Each row comes from the steps of one path. Every step used is in the known rows, and no mark comes twice. Write the path behind each row, first mark first.
Known rows
x > f > b: [-0.705,-1.032,0.421,-0.614,-0.970,-2.214,-0.938,-0.102,0.186,0.129,-4.023,-0.233,0.501,0.570,-0.075,0.083,0.322,0.129,0.573,0.753,0.383,-0.239,-0.438,0.160,-0.132]
f > b > m > t > r: [1.237,0.256,-0.898,-0.724,0.304,-0.673,1.015,-0.323,2.884,-0.566,-2.252,-0.049,0.681,-0.852,6.689,0.409,-0.048,-0.216,-0.265,0.006,0.367,0.194,-0.244,0.238,0.562]
f > b > m: [0.644,-0.317,-0.616,-1.226,0.066,-1.602,0.155,-0.382,1.943,-0.829,-4.673,0.409,0.878,-0.487,1.873,-0.182,0.121,-0.376,0.552,0.690,0.406,-0.203,-0.237,-0.061,-0.454]
a > m > t: [-1.142,0.706,0.256,0.336,0.002,-1.748,0.209,-0.033,0.682,-1.059,0.029,-2.080,-0.868,0.965,3.267,1.859,-0.085,0.279,0.697,0.854,0.565,-0.022,-0.312,0.574,0.214]
d > b > m > t: [1.095,0.739,-0.507,-0.519,-0.372,-0.501,1.110,0.363,3.679,-1.683,-1.095,-0.143,0.317,-0.205,2.816,-0.281,-0.102,0.164,0.450,-1.341,0.776,0.460,0.090,-0.601,0.515]
s > d > t > z: [-2.109,0.781,0.789,0.295,1.190,-0.136,0.507,0.120,0.035,-1.365,0.110,-0.910,-1.742,0.914,3.371,-0.955,-0.243,0.650,0.552,-0.924,1.042,0.384,1.447,-0.362,-1.533]
n > s > d: [-0.912,0.192,0.196,0.315,1.204,-0.796,-0.359,-0.269,1.328,-0.927,-1.657,-0.678,-1.693,0.720,1.398,-2.826,-0.629,-0.248,0.598,0.672,0.849,-0.460,1.050,-0.017,-1.905]
b > m: [0.959,-0.255,-0.099,-0.759,0.036,-1.220,0.258,-0.287,1.048,-0.764,-2.096,-0.164,-0.040,0.068,1.528,-1.069,0.017,-0.089,0.265,0.163,0.570,-0.348,-0.286,-0.644,-0.139]
n > x > f > b > m > t: [1.474,0.096,-1.270,-0.688,-1.253,-2.279,0.147,-0.061,2.773,-0.072,-4.709,-0.712,0.037,-0.112,5.165,0.457,0.921,0.875,-0.076,1.036,0.684,0.150,-0.678,-0.419,1.182]
s > d: [-1.086,0.269,0.759,-0.073,0.721,-0.914,-0.167,-0.142,0.104,-0.841,-0.745,-0.449,-0.786,0.545,-0.081,-1.680,-0.357,-0.152,0.688,0.409,0.678,-0.290,0.540,-0.091,-0.772]
s > n > x: [1.218,0.499,-0.081,-0.241,0.689,-0.117,0.439,-0.669,-0.979,0.966,1.258,-1.193,0.076,0.724,2.265,-1.346,0.432,0.883,0.679,0.497,0.872,-0.936,0.025,0.064,1.218]
m > t > b: [-0.182,1.765,0.148,0.351,0.342,-1.167,0.231,0.426,1.952,-0.130,0.060,-1.448,0.334,1.353,2.955,1.236,-0.145,0.265,0.610,0.386,-0.014,0.202,0.259,-0.339,-0.458]
t > z: [-0.617,-0.193,0.747,-0.406,0.566,-0.610,0.165,-0.170,0.153,-0.488,0.261,-0.694,-0.268,1.037,2.672,-0.420,-0.307,0.322,0.629,-0.005,1.092,-0.262,0.145,-0.048,-0.949]
r > t > d: [-0.065,-0.893,0.225,0.252,-0.280,-0.422,-0.098,-0.269,1.261,0.142,0.588,-1.150,-0.775,0.965,0.634,-0.991,-0.317,-0.510,0.414,1.592,1.019,-0.217,-0.404,0.315,-1.718]
f > b: [-0.439,-0.062,0.126,-0.712,-0.061,-1.361,-0.086,-0.370,0.758,-0.367,-3.303,0.029,0.831,0.013,0.254,0.195,-0.013,-0.346,0.947,0.962,0.240,-0.346,-0.108,0.472,-0.420]
r > t > m > b: [-1.097,-2.028,-0.797,-0.528,-0.438,-1.231,-0.078,0.091,0.078,0.706,3.162,-1.642,-0.292,0.590,-1.125,0.219,0.019,-0.868,-0.385,0.839,0.601,-0.635,-0.368,1.158,-1.623]
a > m > b > w: [-2.186,-1.367,0.312,-0.146,-0.006,-2.438,0.326,-0.246,-1.072,-1.758,1.301,-1.667,-0.386,0.304,-0.839,0.994,-0.432,-0.443,0.872,0.914,0.399,-0.760,-0.095,1.991,-1.257]
n > x > f: [0.538,-0.393,0.366,-0.024,-1.310,-1.539,-0.318,-0.427,-0.888,0.461,-0.411,-1.366,-0.742,0.928,0.691,-1.568,0.670,0.824,0.335,1.309,0.577,-0.706,-0.615,-0.410,1.055]
s > n: [0.261,-0.089,0.472,-0.385,0.993,-0.417,-0.087,-0.241,-0.945,0.652,0.199,-0.626,0.394,0.928,1.220,-0.602,-0.022,0.475,0.699,-0.508,0.845,-0.560,0.141,0.068,0.335]
a > m > t > d > b: [-1.387,0.955,0.045,0.511,0.210,-1.130,0.801,0.109,2.548,-1.672,2.211,-1.804,-0.092,1.083,2.999,0.123,-0.496,-0.045,1.102,0.508,1.047,-0.086,0.632,0.792,-0.924]
m > b: [-1.311,-0.334,0.429,-0.567,-0.128,-1.623,0.232,-0.015,-0.598,-0.603,-0.447,-0.845,0.283,0.075,-1.499,-0.096,-0.333,-0.367,0.662,-0.297,0.383,-0.772,0.341,0.232,-0.855]
t > b: [-0.157,0.910,0.524,0.039,0.448,-1.068,-0.046,-0.061,0.548,-0.022,0.318,-1.111,0.482,1.321,0.376,-0.332,-0.176,-0.111,0.844,0.820,-0.116,-0.370,0.266,-0.270,-0.899]
s > n > x > f > b: [0.775,-0.527,-0.279,-0.635,-0.167,-1.383,-0.489,-0.530,-0.531,1.460,-2.171,-0.856,0.613,0.760,2.226,-0.606,0.876,1.058,0.591,0.769,0.843,-0.662,-0.247,0.354,1.188]
d > b > w: [0.038,-0.719,0.506,-0.149,-0.467,-0.252,0.737,-0.065,1.089,-1.751,1.279,0.177,0.494,0.101,-1.267,-1.387,-0.339,-0.209,1.060,-0.160,0.495,-0.177,-0.086,0.933,-0.109]
r > t > z: [-0.136,-1.093,0.553,-0.135,-0.109,0.068,0.041,-0.171,1.281,-0.154,0.796,-1.227,-1.234,1.016,2.349,0.285,-0.229,0.071,0.394,0.427,1.291,0.290,-0.630,0.283,-1.315]

Which path is each row?
[1.451,0.307,-0.394,-0.253,0.296,-0.262,1.128,-0.217,1.819,-0.555,0.390,-0.627,-0.224,-0.297,6.446,-0.486,-0.138,0.066,-0.517,-0.475,0.535,0.022,-0.325,-0.335,0.874] | b > m > t > r
[-0.592,1.722,-0.178,0.188,1.180,-0.850,0.559,0.222,1.740,-1.365,-1.244,-0.955,-0.985,0.716,2.665,-1.289,0.035,0.191,0.330,-0.469,-0.020,0.413,1.443,-1.086,-1.517] | s > d > t > b > m
[-0.688,-0.512,0.034,0.405,0.826,-0.061,0.384,-0.090,2.628,-2.297,0.341,0.056,-1.216,0.282,0.180,-3.497,-0.863,-0.397,0.944,-0.028,0.923,-0.147,1.144,1.022,-1.915] | n > s > d > b > w
[-0.407,1.663,-0.694,0.570,1.695,-0.660,0.395,0.067,2.886,-1.418,-2.208,-1.169,-1.900,0.904,4.206,-2.452,-0.256,0.108,0.279,-0.206,0.160,0.235,1.961,-1.034,-2.672] | n > s > d > t > b > m
[-0.824,1.748,0.524,0.554,0.225,-0.577,0.470,0.113,0.082,-0.446,0.249,-1.408,-0.228,1.235,1.160,0.091,0.139,0.313,0.802,-0.045,-0.438,0.044,0.864,-0.641,-0.848] | d > t > b
[-1.002,-3.088,-0.947,-0.350,-0.519,-1.323,0.039,0.121,0.212,0.124,3.724,-1.221,-0.271,0.425,-1.211,0.227,-0.091,-0.904,-0.461,1.210,0.598,-0.511,-0.680,2.094,-1.843] | r > t > m > b > w
[0.026,-1.731,-0.601,-0.190,-0.421,-0.521,-0.300,-0.157,0.472,0.923,2.801,-1.280,-0.656,1.079,0.286,-0.446,0.254,-0.564,-0.358,1.588,0.636,-0.326,-0.877,0.783,-0.891] | r > t > m
[0.697,-0.024,-0.322,-0.591,0.238,-0.548,0.846,-0.149,2.756,-1.422,0.019,0.133,0.725,0.198,1.308,-2.837,-0.407,-0.389,0.651,-0.198,1.064,-0.414,0.647,-0.441,-1.248] | t > d > b > m
[0.125,-0.723,-0.623,-0.989,-0.272,-2.243,-0.225,0.471,3.288,-0.575,-4.816,-0.322,0.100,0.585,6.773,1.478,0.283,0.851,-0.127,-0.450,1.343,0.751,-0.251,-0.361,-0.524] | x > f > b > m > t > z
[0.928,0.710,-0.239,-0.502,0.558,-1.320,0.207,-0.074,1.859,-0.479,-1.104,-0.729,0.480,0.832,1.938,-0.707,-0.042,-0.156,0.395,0.453,0.022,-0.217,0.156,-0.783,-0.972] | t > b > m
[-0.308,0.072,-0.079,0.412,-0.063,-0.493,0.988,0.405,2.934,-1.669,1.654,-0.230,0.620,0.549,2.215,-0.831,-0.593,-0.021,0.827,0.035,1.012,0.114,0.456,0.907,-0.947] | m > t > d > b > w
[-1.029,0.757,0.233,1.006,1.374,0.758,0.794,-0.538,0.276,-0.933,0.978,-1.120,-2.442,0.240,4.582,-3.388,-0.502,-0.031,0.009,-0.378,0.385,-0.248,1.649,0.037,-1.255] | n > s > d > t > r
[-1.488,-2.154,-0.745,-0.612,0.115,-1.975,0.183,0.127,-0.948,-0.177,3.098,-0.719,0.733,0.451,-0.883,-0.422,-0.160,-0.640,-0.174,0.787,0.390,-1.051,0.123,1.730,-1.481] | t > m > b > w
[0.990,0.580,-0.505,-0.436,-0.063,-1.337,0.538,0.217,2.374,-0.906,-2.555,-0.514,-0.169,0.079,4.116,0.456,0.047,0.299,0.050,-0.303,0.680,0.235,-0.309,-0.744,0.283] | b > m > t
[-2.186,-0.446,-0.648,-0.270,0.039,-1.427,0.561,0.248,-1.403,0.007,2.287,-1.419,-0.038,0.508,-0.063,-0.121,0.232,-0.186,-0.159,-0.419,0.116,-0.754,1.003,0.474,-1.195] | d > t > m > b
[-0.609,-1.994,0.293,-0.439,-1.024,-2.326,-0.781,-0.085,0.227,-0.443,-3.407,0.106,0.493,0.411,-0.100,0.147,0.256,0.114,0.554,1.157,0.389,-0.132,-0.741,1.055,-0.321] | x > f > b > w
[-0.490,0.792,0.011,0.334,0.320,-1.194,0.279,0.215,1.577,-0.305,-0.321,-0.954,0.135,0.989,3.505,-0.154,-0.371,0.124,0.443,0.746,0.941,-0.199,0.401,-0.143,-0.929] | m > t > d
[0.325,1.490,-0.261,0.026,0.388,-0.837,0.734,0.080,1.293,-0.854,-1.161,-1.047,-0.229,0.736,2.765,-0.300,0.269,0.282,0.339,-0.376,-0.276,0.211,0.731,-1.142,-0.895] | d > t > b > m
[-1.499,0.721,0.045,0.603,0.503,-1.876,0.212,-0.045,1.194,-0.846,0.778,-2.156,-0.602,1.403,4.273,0.840,-0.373,0.087,0.710,1.544,0.962,-0.286,0.268,0.652,-1.114] | a > m > t > d
[1.163,-0.898,-0.521,-0.328,-0.429,0.139,0.716,-0.146,3.824,-1.078,0.611,-0.390,-0.294,0.155,1.010,-2.161,-0.325,-0.651,0.388,0.204,1.260,0.160,-0.139,-0.078,-1.611] | r > t > d > b > m
[-3.089,-0.171,-0.559,-0.102,0.858,-1.413,0.387,0.377,-1.008,-0.461,2.314,-1.302,-0.774,0.492,-0.139,-1.046,0.007,-0.260,-0.175,-0.500,0.353,-0.545,1.710,0.521,-1.841] | s > d > t > m > b
[0.660,0.551,-0.694,-0.186,0.432,-1.447,0.546,0.206,2.863,-0.708,-1.792,-0.543,0.035,0.490,5.125,-0.534,-0.230,0.113,0.034,0.366,1.097,-0.036,0.255,-0.675,-0.960] | b > m > t > d
